What can hang from each mark
mizeme: zetebe
novog: gotem mizeme mopiv
konir: deror
deror: konir voto
voto: deror diza
dupesim: meliz
gotem: diza novog
meliz: dupesim novog
rala: pasi
mopiv: novog
pasi: novog rala

Every row comes from one small tree of marks. The marks that hang from a mark follow it in brackets, in alphabetical order. Every link used is in the known rows. Which tree was each row made from?
(in the rows, 128 means zero)
Known rows
meliz{dupesim novog{mizeme{zetebe} mopiv}}: [159 133 148 149 135 105 143 108 157 167 133 185 107 113  59 125 106 159
 142 190 160 113 183 161 182 246 171 102  43]
konir{deror{voto{diza}}}: [139 138 143 108  94 135 156 145 155 162 126 129 125 147  94 148 149 187
 124 171 112 132 131 151 117 175  63 102  79]
mizeme{zetebe}: [133 124 137 136 126 133 123 113 130 142 134 134 127 121 121 127 122 115
 136 140 110 112 150 136 129 141 140 102 109]
pasi{novog{gotem mizeme mopiv} rala}: [148 154 145 136 118 101 161 124 140 120 104 187 105 117  77  75  72 166
 169 158 225 161 156 142 151 242 170 142 104]
konir{deror{voto}}: [141 132 148 112  95 127 147 143 148 147 130 126 124 140 109 134 139 164
 123 160 112 133 132 147 111 156  92 119  83]
rala{pasi{novog{gotem{diza}}}}: [138 180 109  98 101 123 142 145 142 124 136 167 138 103  85 119  92 140
 156 162 190 163 149 108 151 199 130 143 160]
rala{pasi}: [122 130 123 106 111 128 129 128 136 131 126 134 117 117 107 127 111 119
 132 139 146 140 149 135 140 140 131 129 130]
gotem{novog}: [136 112 130 116 132 131 126 120 129 134 111 128 114 131 146  96 138 105
 134 133 127 118 130 140 125 123 141 129 110]
dupesim{meliz{novog{mopiv}}}: [158 156 122 130 157 107 124 135 166 142 125 151 121 137  76 136 121 151
 127 163 187 139 142 146 171 225 159 133 108]
pasi{novog{gotem mizeme}}: [139 138 138 124 114 106 139 124 136 130 115 172 113 131 102  99 105 155
 150 153 176 142 162 143 138 199 157 140 123]
meliz{dupesim novog{mizeme mopiv}}: [153 138 138 142 134 101 148 124 156 153 127 179 108 119  64 127 113 175
 134 181 176 128 162 153 180 239 157 129  62]
novog{gotem}: [112 128 120 146 124 122 132 135 129 116 129 133 131 135 129 105 113 131
 132 129 157 149 123 105 124 141 154 142 125]
mopiv{novog{mizeme}}: [142 116 145 119 110 116 122 113 139 141 113 147 104 145  99  99 131 129
 136 144 151  96 160 179 128 168 152 131  86]
meliz{dupesim novog{gotem mizeme{zetebe}}}: [131 118 135 161 131 105 127 119 161 160 141 179 111 116  64 118 106 155
 147 190 161 115 182 147 169 222 165 106  63]
dupesim{meliz{novog{gotem mizeme}}}: [135 130 121 143 144  98 107 131 171 141 122 162 110 134  70 118 121 158
 133 169 202 135 162 156 167 214 161 135 104]
rala{pasi{novog{mizeme{zetebe} mopiv}}}: [166 151 156  99 104 110 147  98 143 154 112 190  98 114  65 100  82 133
 157 178 175 135 206 170 165 247 180 111  88]
meliz{novog{mizeme}}: [129 124 134 128 117 110 126 122 156 144 128 155 108 132 101 132 125 158
 132 155 163 121 162 158 156 174 137 123 100]
voto{deror diza}: [126 145 130 122 107 129 145 140 139 151 119 122 131 134 103 168 133 178
 121 153 132 139 123 144 134 156  87 117 105]
mopiv{novog{gotem{diza} mizeme}}: [133 147 133 136  99 118 127 131 140 125 126 163 127 132  94  84 117 136
 142 152 191 120 142 139 132 187 152 142  96]
gotem{diza novog{mizeme}}: [148 131 140 123 117 129 126 119 133 136 113 154 122 111 124  95 137 120
 137 146 153 118 136 149 140 152 118 124  98]
voto{deror{konir}}: [134 144 143 132  72 108 135 145 140 132 117 116 129 129 128 167 131 169
 118 147 139 149 127 136 121 160 108 138  98]
mopiv{novog{gotem mizeme}}: [126 116 138 133 104 111 127 121 138 129 116 152 105 152 103  76 117 130
 139 147 179 114 156 156 124 179 179 144  83]
novog{gotem{diza} mopiv}: [131 174 123 153 122 124 149 142 124 109 135 153 149 120 118  93 101 143
 134 135 197 170 107  80 141 186 159 146 119]
mopiv{novog{gotem}}: [121 128 121 129 113 120 129 133 135 121 124 135 118 151 118  86 119 121
 139 139 167 121 135 128 116 162 176 148 105]
deror{konir voto}: [133 138 144 119  89 116 138 133 158 132 120 120 126 138 115 159 143 159
 129 153 122 135 133 138 112 164 101 121 101]
dupesim{meliz{novog{mizeme}}}: [149 130 130 123 146 103 105 123 172 154 123 155 110 131  66 142 133 155
 128 168 174 116 165 178 170 204 130 122 105]

Which tree is each row?
[146 148 130 149 144  93 124 127 168 139 116 173 109 141  62 101 104 163
 133 170 233 153 158 152 174 252 190 145  82]
dupesim{meliz{novog{gotem mizeme mopiv}}}
[138 142 143 143  98 123 121 115 142 141 134 169 125 127  88  81 111 123
 149 163 175 104 163 146 135 201 163 117  76]
mopiv{novog{gotem{diza} mizeme{zetebe}}}
[155 147 147 127 119 124 142 115 130 133 107 164 117 117 118  74 122 128
 137 149 185 135 135 139 148 188 151 135  77]
gotem{diza novog{mizeme mopiv}}
[149 188 109 150 147 108 126 150 166 127 137 168 143 126  71 121 108 159
 134 170 230 164 123 107 174 242 160 145 120]
dupesim{meliz{novog{gotem{diza} mopiv}}}
[120 151 116 148 124 109 147 139 149 121 130 157 119 143 113 100  99 153
 134 151 206 164 134 102 155 210 189 148  96]
meliz{novog{gotem mopiv}}
[161 143 159 134 114 128 135 101 132 148 114 173 118 111 112  70 116 112
 145 162 168 121 154 149 151 200 164 109  61]
gotem{diza novog{mizeme{zetebe} mopiv}}
[149 166 134 127 107 112 139 132 138 126 129 182 136 115  94 107 108 163
 153 160 189 148 147 128 145 208 130 138 134]
pasi{novog{gotem{diza} mizeme}}
[147 113 155 124 105 122 115 100 142 155 119 153 102 141  93  96 124 113
 142 157 132  80 182 186 130 181 164 103  65]
mopiv{novog{mizeme{zetebe}}}
[126 133 143 154 117 109 149 120 126 119 111 162 115 139 114  71  95 144
 135 139 202 157 144 123 139 199 189 149  80]
novog{gotem mizeme mopiv}
[130 156 115 132 105 127 127 144 138 118 135 146 140 132 109  96 123 125
 139 142 175 125 119 114 125 167 148 145 120]
mopiv{novog{gotem{diza}}}
[140 178 111 156 135 111 151 151 153 129 149 179 143 108  74 126 102 171
 141 175 204 158 121  88 177 239 153 144  97]
meliz{dupesim novog{gotem{diza} mopiv}}
[163 156 153 120 123 108 157 117 143 130 106 182 104 111  76  99  85 163
 165 157 196 142 160 163 156 229 143 131 107]
pasi{novog{mizeme mopiv} rala}
[137 145 143 116  91 124 147 135 167 147 117 123 126 145  95 173 153 184
 129 165 120 137 132 143 115 183  72 104  95]
deror{konir voto{diza}}
[139 179 116 127 121 122 144 149 142 111 134 172 140  95  88 116  90 156
 168 156 194 157 122 107 144 195 106 133 161]
pasi{novog{gotem{diza}} rala}
[157 167 128  90 109 115 158 126 138 133 116 167 113 120  87 115  90 140
 148 160 176 156 165 139 154 217 163 139 129]
rala{pasi{novog{mopiv}}}
[122 147 133 148 111 120 131 131 130 118 133 159 140 114 109 101 114 146
 137 142 185 149 132 114 139 169 132 135 113]
novog{gotem{diza} mizeme}
[148 197 117 106 101 117 159 141 137 117 130 181 133 108  82  99  78 145
 156 161 219 180 146 101 157 235 163 151 141]
rala{pasi{novog{gotem{diza} mopiv}}}
[143 158 118 144 137 105 107 140 173 139 135 171 133 119  57 127 121 165
 135 175 216 144 146 142 175 224 131 130 119]
dupesim{meliz{novog{gotem{diza} mizeme}}}
[123 132 109 149 139 111 134 144 157 139 142 157 126 122  85 133 114 159
 137 170 163 136 139 112 161 194 149 135 104]
meliz{dupesim novog{gotem}}
[143 121 131 137 137 106 129 127 160 156 134 168 111 116  70 146 127 166
 135 176 149 111 165 162 171 202 126 117  85]
meliz{dupesim novog{mizeme}}
[141 169 125 103  93 114 141 133 144 128 127 185 124 105  72 104  91 154
 158 169 208 160 170 132 159 219 134 138 137]
rala{pasi{novog{gotem{diza} mizeme}}}
[152 113 163 134 121 120 138  91 130 153 101 163  97 130 123  61 114 103
 141 158 153 113 171 164 144 193 191 111  46]
gotem{novog{mizeme{zetebe} mopiv}}
[154 193 120 130 117 116 160 141 129 115 130 177 147 118 104 101  95 154
 152 151 201 168 122  91 146 224 159 151 138]
pasi{novog{gotem{diza} mopiv}}
[141 166 129 134 129 111 161 135 137 109 115 172 120 116  91  87  73 153
 166 154 211 167 135 116 144 223 165 147 126]
pasi{novog{gotem mopiv} rala}
[152 137 146 112 122 114 141 119 147 133 112 173 105 105  79 117 100 160
 166 159 166 125 161 171 149 191 111 120 129]
pasi{novog{mizeme} rala}
[135 140 130 101  99 106 142 122 144 134 114 174 103 120  79 100  88 144
 156 164 192 153 182 149 149 208 163 140 125]
rala{pasi{novog{gotem mizeme}}}
[149 147 121 138 144 111 148 136 153 146 136 162 121 119  80 139 114 163
 135 171 163 133 142 128 171 218 155 130  86]
meliz{dupesim novog{mopiv}}
